Each row was made from one small tree. The marks that hang from a mark follow it in brackets, in the order of their numbers. Every link used is in the known rows. Write each row's tree.
Known rows
q_291{q_365}: [-3.18 -0.48  0.82 -0.86  0.33 -5.29 -2.12 -0.80  0.43  2.99 -0.08 -0.66
 -0.10 -0.56  1.18 -0.43  0.86 -0.84  0.47]
q_408{q_212{q_915{q_291}}}: [-1.57  0.77 -0.47 -2.85 -2.88 -3.97 -0.64 -2.27  1.82  3.77 -1.57  0.03
 -1.83  0.97  2.85  0.76  0.87 -0.23 -0.57]
q_408{q_212{q_757{q_744} q_915{q_291{q_365}}}}: [-1.84 -0.04 -1.86 -2.29 -3.77 -5.63 -0.49 -1.24  0.99  1.66 -2.67 -0.05
 -2.47  0.50  3.06  0.46 -0.39 -1.41 -0.85]
q_757{q_212{q_408 q_915} q_744}: [-1.54  0.85 -1.43 -1.25 -3.05 -1.73  1.96  2.02  1.98  0.06 -1.19  1.25
 -3.18  0.41  4.28 -1.66 -1.74 -1.38  1.09]
q_915{q_212{q_408}}: [-4.02  1.33  0.39 -0.83  1.29 -3.25  0.55 -0.49  0.47  2.60  0.42  0.35
 -1.41  1.36  1.09 -3.19 -0.22 -0.68  0.83]
q_408{q_212}: [-1.99  0.58 -1.15 -2.54 -1.29 -2.99 -1.11 -1.69  1.07  4.72 -1.67  0.03
 -1.20  1.66  3.16 -0.38  0.72  0.74 -0.07]
q_212{q_408 q_757{q_744} q_915{q_291}}: [-0.33  0.74 -1.32 -2.03 -2.21 -5.26  1.54  0.76  0.88 -2.19  0.25 -0.12
 -3.54  1.52  3.00 -0.06 -0.99 -3.54  0.44]
q_744{q_757}: [ 1.26  2.67  1.00 -2.53 -0.45 -2.25 -0.37 -0.90 -0.30  1.79  1.20  0.16
 -2.82  1.17  2.33 -2.76  2.39  1.71 -0.23]
q_408{q_212{q_757{q_744} q_915{q_291}}}: [-1.20  0.63 -2.07 -2.73 -3.78 -4.79 -0.11 -1.24  1.15  1.78 -2.27 -0.09
 -3.01  1.06  3.55 -0.02  0.00 -1.43 -0.80]
q_212{q_408 q_915{q_291}}: [-0.81  1.02  0.95 -2.35 -0.89 -3.97  0.82 -0.74  1.88  0.70  1.27  0.06
 -1.77  1.33  2.10  0.97  0.35 -1.79  0.76]
q_757{q_744}: [-1.92  2.02 -1.99 -2.67 -0.72 -2.63 -0.68  0.63  0.57  2.27  0.12 -0.75
 -2.48 -0.24  3.16 -2.01  0.12 -0.43  0.50]
q_291{q_365 q_915{q_212{q_408 q_757}}}: [-5.67  0.78  1.01  0.22  0.05 -6.20 -0.82 -1.03  0.35  1.02 -0.69  1.78
 -0.48 -1.99 -0.59 -1.25 -1.76 -3.19 -0.31]
q_757{q_212{q_408 q_915{q_291}} q_744}: [-1.34  0.24 -1.46 -1.48 -3.23 -1.82  1.82  1.44  1.67  0.37 -0.65  1.30
 -3.33 -0.38  3.65 -0.60 -0.98 -0.95  0.69]
q_757{q_212}: [-1.20  0.09  0.54 -0.90 -1.28 -1.51  0.17  0.10  1.37  3.19  0.09  0.72
 -2.05  1.12  3.08 -2.64  2.31 -1.00  0.51]
q_365{q_291{q_915{q_212{q_408}}}}: [-3.22  2.52 -1.41 -2.23 -0.70 -1.70 -1.34 -2.79  0.53  1.78  1.55 -0.07
 -0.64 -0.81  1.10 -1.19  0.69 -1.42 -0.43]
q_915{q_212{q_757} q_291}: [-2.92  0.27  0.25 -1.30  0.01 -4.70 -0.28 -1.82 -0.71  2.59  1.33 -0.23
 -2.59 -0.03  0.08 -2.68  3.00 -1.72 -0.94]
q_365{q_291{q_915{q_212{q_408 q_757{q_744}}}}}: [-3.19  2.48 -2.42 -2.29 -1.26 -2.10 -1.01 -2.05  0.18  0.67  1.17 -0.17
 -1.34 -0.86  1.46 -1.61  0.04 -1.94 -0.72]
q_365{q_291}: [-1.28  1.41 -1.78 -2.82 -0.63 -1.56 -1.98 -2.41  0.40  2.40  1.87 -1.90
 -0.70  0.59  2.43 -1.07  2.61 -0.53 -0.12]
q_805{q_408{q_212{q_757}}}: [-1.25 -0.06 -0.52 -1.17 -1.85 -2.36 -1.53 -0.71  0.27  3.07 -1.79  1.19
 -1.80  3.45  0.75 -2.88  0.92  0.15 -0.02]
q_805{q_408{q_212}}: [-1.60  0.22 -0.34 -1.42 -1.53 -1.55 -1.77 -1.01  0.68  4.04 -1.54  1.20
 -1.30  2.87  0.52 -2.22  0.94  1.20  0.19]

Which tree is each row?
[-2.98 -0.29 -0.07 -1.06  0.64 -4.53  0.63 -1.34 -0.75  1.79  1.40  0.43
 -2.24  0.86  0.08 -1.86  1.50 -1.37 -0.34]	q_915{q_212{q_408 q_757} q_291}
[ 1.02  1.19  1.72 -1.57 -2.67 -2.71  0.36 -0.72  0.36  0.92  0.30  1.22
 -3.06 -0.15  2.16 -1.93  2.17  1.08 -0.59]	q_744{q_757{q_212{q_915{q_291{q_365}}}}}
[-4.51 -1.42 -0.91 -0.32  0.21 -5.87 -0.08 -0.73 -1.29  1.14  0.34  0.40
 -1.74 -1.19 -0.39 -0.79 -0.32 -1.00 -0.43]	q_915{q_212{q_408 q_757{q_744}} q_291{q_365}}
[-1.74  0.89  1.52 -2.05 -1.91 -5.52 -0.90 -1.58  1.85  1.89  0.55 -0.75
 -1.54 -0.86  1.40  0.39  1.82 -2.23 -0.10]	q_212{q_915{q_291{q_365}}}
[-1.47  1.43 -1.21 -1.51 -3.80 -2.04  1.16  1.46  2.13  0.91 -1.33  0.60
 -3.56 -0.48  4.23 -2.57 -0.39 -1.75  0.47]	q_757{q_212{q_915} q_744}
[-0.97  0.43 -2.16 -1.59  0.10 -3.90  0.86  1.54 -0.17 -0.76  0.14 -0.08
 -2.78  2.71  3.33 -1.75 -1.28 -2.21  1.07]	q_212{q_408 q_757{q_744}}
[-3.66  1.09 -1.19 -0.64  0.46 -4.19  1.06  0.59 -0.25  0.56 -0.22  0.25
 -2.69  1.43  1.74 -4.02 -1.19 -1.91  0.56]	q_915{q_212{q_408 q_757{q_744}}}
[-1.10  0.27 -0.93 -1.59 -3.35 -2.91 -1.10 -0.65  0.74  1.99 -2.00  1.11
 -2.49  2.41  0.86 -2.08  0.43 -0.34 -0.31]	q_805{q_408{q_212{q_757{q_744} q_915{q_291}}}}
[-0.78  0.29  1.17 -1.30 -2.88 -2.44  0.69 -0.52  2.11  2.25  0.15  0.69
 -2.62  0.35  2.84 -1.48  2.45 -1.97  0.08]	q_757{q_212{q_915{q_291}}}
[-1.94 -0.49 -1.33 -1.09 -3.25 -2.61  1.40  1.40  1.47  0.23 -1.00  1.32
 -2.81 -0.89  3.21 -0.08 -1.29 -0.96  0.61]	q_757{q_212{q_408 q_915{q_291{q_365}}} q_744}
[-3.53  0.17  0.32 -1.43  1.06 -3.40  0.25 -1.69 -0.36  3.35  1.73  0.47
 -1.56 -0.04 -0.16 -1.06  1.48  0.17 -0.07]	q_915{q_212{q_408} q_291}
[-1.43  0.84  0.11 -1.50 -2.51 -2.16 -1.27 -0.96  1.48  3.20 -2.00  1.15
 -1.56  2.75  0.80 -2.21  0.44  0.21  0.20]	q_805{q_408{q_212{q_915}}}
[ 0.08  0.41  0.48 -1.72 -1.51 -5.59  1.27 -0.19  1.23 -1.39  0.90  0.00
 -2.81  2.55  2.41 -0.09  0.29 -3.83  0.52]	q_212{q_408 q_757 q_915{q_291}}
[-1.34  0.12 -1.38 -1.31 -2.14 -2.19 -1.39 -0.28  0.21  2.66 -2.07  1.15
 -2.13  2.99  1.04 -2.80  0.26  0.28  0.03]	q_805{q_408{q_212{q_757{q_744}}}}
[-6.05  1.47  1.45 -0.21 -0.18 -5.67 -1.69 -1.70  0.73  2.65 -0.64  1.48
 -0.13 -3.31 -0.65 -1.42 -0.82 -2.40 -0.54]	q_291{q_365 q_915{q_212}}
[-3.76  3.20  0.79 -1.30 -0.48 -4.18 -0.33 -1.26  0.98  1.92  0.21  1.24
 -2.07 -0.77  0.53 -3.37  0.42 -3.49 -0.65]	q_291{q_915{q_212{q_757}}}
[-1.21  0.67 -0.92 -1.45 -3.15 -2.81 -0.97 -0.18  0.99  1.83 -2.47  1.09
 -2.55  2.90  1.26 -2.74 -0.20 -0.66  0.03]	q_805{q_408{q_212{q_757{q_744} q_915}}}
[ 1.67  1.36  1.41 -1.79 -2.22 -1.69  1.39 -0.30  0.45  0.47  0.81  1.60
 -3.39  1.04  2.64 -1.85  1.58  1.33 -0.09]	q_744{q_757{q_212{q_408 q_915{q_291}}}}
[-4.79 -1.24  0.69 -0.51  1.02 -4.95 -0.56 -1.80 -0.67  3.10  0.95  0.59
 -0.49 -1.31 -0.93 -0.04  0.64  0.23 -0.17]	q_915{q_212{q_408} q_291{q_365}}
[-6.09  1.11  1.29 -0.14  0.26 -5.51 -1.10 -1.29  0.71  2.14 -0.54  1.91
  0.05 -2.73 -0.75 -0.72 -1.79 -2.17 -0.17]	q_291{q_365 q_915{q_212{q_408}}}
[-2.15  0.17 -0.32 -2.50 -2.91 -4.75 -0.96 -2.24  1.59  3.68 -1.89  0.08
 -1.23  0.27  2.51  1.27  0.49 -0.11 -0.54]	q_408{q_212{q_915{q_291{q_365}}}}
[-1.04  0.33  0.99 -0.77 -2.06 -2.18  1.62  0.66  2.43  1.03 -0.37  1.17
 -2.28  1.73  3.53 -1.66  0.23 -1.86  1.18]	q_757{q_212{q_408 q_915}}
[-0.33  1.22  0.46 -1.36 -1.27 -5.49  1.51  0.68  1.76 -1.89  0.02 -0.13
 -2.85  3.47  3.27 -1.55 -0.83 -4.50  1.13]	q_212{q_408 q_757 q_915}
[-1.43  1.27 -2.02 -2.44 -3.70 -4.79  0.05 -0.56  1.52  1.43 -2.86 -0.21
 -3.03  1.75  4.07 -1.11 -0.88 -1.86 -0.36]	q_408{q_212{q_757{q_744} q_915}}
[-1.31  0.32  0.20 -1.68 -2.63 -2.23 -1.48 -1.45  1.25  3.49 -1.55  1.13
 -1.61  2.33  0.38 -1.56  1.09  0.59 -0.11]	q_805{q_408{q_212{q_915{q_291}}}}
[-1.22 -0.29 -1.09 -1.39 -2.20 -6.44  0.96  0.71  0.77 -2.26 -0.23  0.01
 -2.82  0.53  2.42  0.67 -1.56 -3.54  0.32]	q_212{q_408 q_757{q_744} q_915{q_291{q_365}}}
